What can hang from each mark:
k749: k137 k497 k695 k836
k780: k497 k695 k836
k137: k373 k749
k373: k695
k836: k749
k695: k373 k749 k780

Every row comes from one small tree of marks. The marks that hang from a mark follow it in brackets, in the order of their numbers. Every link used is in the known rows. Which tree was each row made from?
Known rows:
k137[k373 k749]: [-14.8,36.2,21.2,6.5,2.3,-10.1,18.5,-13.7,-9.3,-34.9,2.5,9.7,22.7,-25.8,18.6,4.3,-2.2,32.8,-4.8,26.8,-4.1]
k373[k695[k749[k137] k780[k497]]]: [20.8,36.3,14.8,6.6,-21.9,-24.5,29.3,6.3,-23.9,-29.3,-13.2,-1.5,38.5,-33.8,24.6,29.5,3.2,12.8,-18.6,10.9,-22.0]
k780[k695]: [-12.0,31.8,19.3,10.5,-19.0,-4.7,8.1,-23.3,-11.0,-31.9,-12.4,36.3,4.3,-30.1,-12.6,-5.2,4.6,9.0,-18.2,21.6,-19.3]
k137[k373[k695] k749]: [-5.6,25.6,22.9,-1.9,-1.1,-20.6,25.7,0.0,-14.5,-41.8,17.8,-2.7,19.8,-41.2,9.7,3.1,-6.5,21.6,-15.6,15.3,-2.5]
k780[k497 k695[k373 k749]]: [-8.3,32.4,23.2,20.0,-23.9,-17.7,6.3,-37.0,-3.8,-8.2,6.4,43.4,36.0,-26.0,23.2,38.4,18.0,37.4,-5.9,12.2,-23.8]
k836[k749[k497]]: [-10.2,20.7,14.9,5.5,5.7,5.3,17.5,-38.9,-3.6,-20.3,-12.7,23.4,4.0,-29.7,-0.4,-5.1,-7.8,39.0,-2.5,18.0,-10.7]
k695[k749 k780]: [7.0,37.2,22.2,14.8,-23.6,1.8,23.9,-4.7,-15.4,-24.8,-36.7,21.0,18.2,-30.8,30.6,14.1,-1.8,31.5,-14.4,30.8,-19.8]
k780[k497 k695]: [-15.7,42.3,9.3,15.0,-18.8,-16.4,17.6,-41.4,-8.1,-25.7,-12.8,43.9,15.2,-25.6,-0.1,3.7,6.8,14.9,1.6,8.8,-17.3]
k836[k749[k137[k373]]]: [-10.4,24.5,32.8,-2.1,-0.8,-8.5,-9.0,-5.8,-12.0,-37.9,7.5,-8.4,19.5,-23.4,-1.1,-6.8,3.1,26.8,-14.1,36.6,-12.2]
k373[k695]: [2.3,22.9,28.3,3.7,-13.5,-9.6,23.4,-16.4,-6.1,-41.0,-6.3,21.5,-5.1,-48.0,-12.5,-2.5,-7.0,5.5,-15.8,24.3,-6.2]
k137[k373]: [-12.6,40.7,28.9,7.9,-8.2,-7.4,11.9,-23.6,-0.9,-39.8,-6.2,16.4,8.5,-26.9,10.0,7.0,-6.7,20.0,-3.2,27.5,-14.6]
k836[k749[k137[k373[k695[k780]]]]]: [11.5,17.5,35.0,-17.3,-16.8,-19.3,6.0,27.7,-19.2,-49.4,11.3,-29.6,27.7,-37.3,6.2,-9.1,-3.2,6.8,-36.2,27.8,-21.1]
k373[k695[k749[k497 k836]]]: [19.3,23.9,17.6,10.9,0.2,-3.0,21.4,-9.4,-23.6,-21.6,-8.8,10.4,0.6,-33.5,3.9,40.6,-11.0,24.0,-23.9,11.3,-11.5]
k137[k373 k749[k497 k695[k780]]]: [1.1,36.3,7.2,-8.2,-3.0,-23.1,46.8,-8.8,-4.2,-27.1,0.7,4.2,37.0,-11.9,39.7,22.4,-20.3,30.1,-12.2,-6.3,-40.4]
k749[k137[k373] k497 k695 k836]: [13.1,34.0,26.6,-5.0,4.2,-21.0,11.0,-12.5,-9.6,-32.7,7.9,-6.6,14.9,1.8,-1.5,41.3,-13.2,5.6,-19.0,13.7,-40.7]
k695[k373]: [-1.6,21.4,47.0,10.7,-14.2,-0.4,9.0,-35.3,12.1,-28.4,1.1,38.7,9.9,-32.4,0.2,11.4,5.7,17.4,-9.3,45.0,-14.4]
k780[k836]: [-8.6,28.3,38.0,2.7,9.2,11.4,12.8,-35.6,0.2,-36.2,-18.5,18.7,-8.6,-25.2,1.3,-4.8,0.1,1.0,7.0,37.6,-8.8]
k373[k695[k749]]: [5.5,23.9,21.7,12.1,-14.4,-7.5,21.4,-7.4,-15.1,-29.0,-9.8,13.8,4.9,-48.5,5.7,16.0,-4.0,28.3,-17.1,17.5,-6.4]
k836[k749]: [-11.3,17.8,29.4,6.6,-7.8,4.9,8.5,-27.4,-4.1,-28.3,-15.7,24.5,-3.8,-37.1,-6.6,-22.6,1.4,35.0,-3.3,39.9,-0.5]
k836[k749[k695]]: [-7.8,12.2,29.1,-2.3,-15.9,-8.6,14.2,-26.6,4.9,-27.7,-10.0,24.6,-8.2,-33.7,-7.5,-15.5,-5.2,37.5,-2.2,27.4,-13.4]
k780[k497 k695 k836[k749[k137]]]: [-15.1,21.1,24.4,-4.8,7.9,-10.9,-8.0,-27.7,-17.8,-25.8,2.5,5.2,20.2,-13.8,-4.8,-12.2,20.4,4.0,1.9,20.8,-15.0]
k695[k373 k749[k137 k497 k836]]: [22.5,22.3,37.1,13.0,5.2,0.2,-3.7,-15.0,-14.7,-10.0,5.4,12.1,29.5,-8.5,9.8,61.2,7.1,22.6,-30.5,37.0,-27.2]
k836[k749[k137 k695[k373 k780]]]: [17.0,3.4,51.4,-15.0,-26.0,-16.9,6.3,-0.8,6.4,-26.8,8.6,7.4,26.6,-24.0,4.8,1.6,7.6,16.9,-29.3,43.4,-37.8]

Write each row's tree:
[6.5,2.8,34.2,-9.9,0.2,-18.3,5.1,-29.5,8.0,-15.5,23.6,12.3,25.4,-16.1,-7.1,22.4,1.1,29.1,-18.7,20.7,-37.2]  k836[k749[k137 k497 k695[k373]]]
[12.1,17.2,16.0,-11.6,-9.0,-14.6,23.5,-6.8,-7.4,-24.7,-10.3,-0.7,23.2,-15.0,5.0,3.0,-8.9,20.4,-22.8,12.8,-42.6]  k836[k749[k137 k497 k695[k780]]]
[5.7,31.1,15.4,-4.5,7.3,-23.1,18.7,-6.2,-15.4,-41.6,19.4,-14.6,26.8,-24.7,-2.2,30.0,-13.3,1.0,-25.4,-0.5,-29.4]  k749[k137[k373[k695]] k497]
[21.9,41.4,35.9,6.3,-16.8,-6.0,-1.3,26.5,-30.4,-35.7,-14.6,-18.6,30.0,-10.3,29.3,34.5,2.9,12.6,-33.5,42.8,-26.5]  k695[k749[k137[k373] k836] k780]
[8.2,6.4,43.8,-18.1,-4.5,2.8,16.1,1.0,-11.6,-41.8,-8.4,-8.6,-4.3,-44.5,6.1,-25.6,-2.7,-0.5,-14.1,31.8,-8.2]  k373[k695[k780[k836[k749]]]]
[22.2,20.0,52.3,13.3,-8.6,0.3,-13.1,-3.1,-15.5,-19.3,2.4,10.7,21.0,-16.1,3.4,42.0,17.5,18.8,-31.1,59.7,-15.3]  k695[k373 k749[k137 k836]]
[8.9,37.3,32.2,16.3,-27.7,-11.1,23.5,-27.5,2.7,-13.0,-15.8,34.0,39.5,-26.9,45.9,39.1,8.7,36.8,-1.2,27.3,-25.6]  k695[k373 k749 k780[k497]]
[19.2,26.6,23.3,-0.7,2.0,-13.8,16.8,-19.5,-10.8,-26.8,-7.2,11.4,4.3,-3.8,-15.1,31.4,-9.4,3.1,-21.6,22.0,-35.6]  k749[k137 k497 k695 k836]
[18.9,21.6,32.8,12.2,-14.1,-2.7,11.9,1.7,-25.5,-29.3,-11.8,10.9,-7.0,-41.3,-1.5,22.6,-2.2,18.6,-24.7,33.1,-0.8]  k373[k695[k749[k836]]]
[13.7,31.9,20.4,7.4,1.8,-11.6,16.1,-3.1,-23.1,-28.0,5.4,-7.1,10.7,-27.6,17.7,52.0,-15.8,26.2,-21.7,2.8,-18.3]  k137[k373[k695[k749[k497 k836]]]]
[9.7,37.3,30.1,-9.9,-22.3,-25.2,19.9,8.4,-4.5,-44.3,-3.8,-8.2,28.0,-12.1,17.0,14.2,-7.9,1.2,-23.2,21.9,-46.3]  k749[k137[k373] k695[k780]]
[10.5,21.9,53.6,2.1,-6.8,10.0,8.7,-12.4,0.2,-21.2,-12.2,11.9,23.6,-22.8,40.9,26.9,8.9,13.4,-9.5,41.6,-24.7]  k695[k373 k749 k780[k836]]
[2.9,19.5,31.0,1.1,-6.3,-14.9,25.9,-48.1,21.4,-16.9,9.9,38.0,13.5,-20.0,5.7,35.4,-9.9,24.4,-7.5,10.8,-39.8]  k749[k497 k695[k373]]
[-1.0,42.6,30.1,1.2,-3.0,-0.9,30.5,-34.6,-1.2,-32.9,-30.1,19.7,11.6,-19.2,29.1,1.4,-0.3,-2.1,17.1,26.6,-18.8]  k695[k780[k497 k836]]
[16.2,32.8,32.9,-10.7,-18.2,-23.1,16.1,24.7,-17.9,-52.9,6.1,-20.8,28.7,-31.6,8.4,9.4,-5.8,-11.5,-36.6,23.2,-29.3]  k749[k137[k373[k695[k780]]]]
[6.3,26.8,5.8,11.8,-0.5,-8.5,32.0,-20.3,-14.0,-20.1,-6.9,15.1,12.8,-39.0,10.9,34.6,-12.9,32.0,-15.7,-3.6,-17.0]  k373[k695[k749[k497]]]
[12.0,15.8,59.9,-13.6,-12.2,-6.3,19.0,-22.0,17.0,-31.1,-2.6,17.7,9.3,-18.6,20.9,13.3,0.5,-5.5,-7.1,35.9,-39.8]  k749[k695[k373 k780[k836]]]
[24.5,15.9,42.9,-3.2,-1.1,-16.4,7.6,-25.2,2.9,-20.4,14.2,15.9,16.4,-3.5,-10.0,46.0,-1.1,3.5,-27.9,31.4,-41.0]  k749[k137 k497 k695[k373] k836]
[-1.0,30.8,23.7,7.5,-11.7,-16.1,16.6,-0.7,-13.7,-35.5,5.3,-0.8,15.4,-42.5,20.7,27.3,-8.3,30.8,-15.9,9.5,-12.2]  k137[k373[k695[k749]]]
[-6.4,16.8,44.1,7.0,-3.1,2.3,-9.6,-23.5,-4.2,-18.2,9.7,22.3,18.6,-21.8,18.2,26.7,18.4,14.4,-13.2,27.9,-24.6]  k780[k695[k373 k749] k836]
[0.2,36.2,13.6,-4.3,4.0,-27.3,19.9,-21.5,-0.6,-31.9,10.1,-1.3,26.1,-4.0,5.8,36.4,-15.4,13.4,-12.0,-0.5,-46.1]  k749[k137[k373] k497 k695]
[4.6,28.4,31.3,-4.5,-6.0,-21.6,8.5,5.3,-13.5,-50.0,15.6,-13.5,19.0,-31.9,-7.2,13.0,-3.1,-3.3,-26.6,21.7,-19.1]  k749[k137[k373[k695]]]
[-5.2,21.2,17.0,-10.9,5.5,-24.0,10.0,-17.7,-3.3,-28.2,15.2,-8.7,23.7,-10.6,3.5,15.6,-11.9,32.3,-11.9,3.0,-37.3]  k836[k749[k137[k373] k497 k695]]
[14.2,11.8,34.8,-1.2,4.2,-13.5,24.3,-28.5,2.1,-12.1,16.0,27.6,16.3,-11.7,5.1,38.8,-3.9,28.0,-17.5,24.6,-24.5]  k137[k749[k497 k695[k373] k836]]
[27.4,22.5,18.8,7.5,4.8,-8.7,11.7,4.6,-33.6,-23.7,-1.0,-7.0,14.9,-23.1,-4.6,45.2,-3.8,11.4,-35.5,15.7,-18.9]  k373[k695[k749[k137 k497 k836]]]
[14.3,35.1,22.0,10.7,-19.4,-1.0,14.9,9.8,-21.3,-27.3,-29.1,4.4,31.3,-22.1,22.2,19.3,5.2,17.9,-26.2,36.9,-25.0]  k695[k749[k137] k780]
[25.8,35.7,25.4,11.0,-25.5,-14.1,29.9,1.5,-24.1,-27.0,-24.4,11.9,13.4,-35.9,25.2,28.7,-1.9,16.0,-14.8,21.2,-10.9]  k373[k695[k749[k836] k780[k497]]]
[6.4,37.9,36.5,-3.8,2.9,-1.8,3.6,14.0,-19.7,-36.8,-10.7,-26.8,35.1,-9.6,42.7,27.6,4.2,3.8,-13.9,30.9,-31.2]  k695[k749[k137[k373]] k780[k836]]
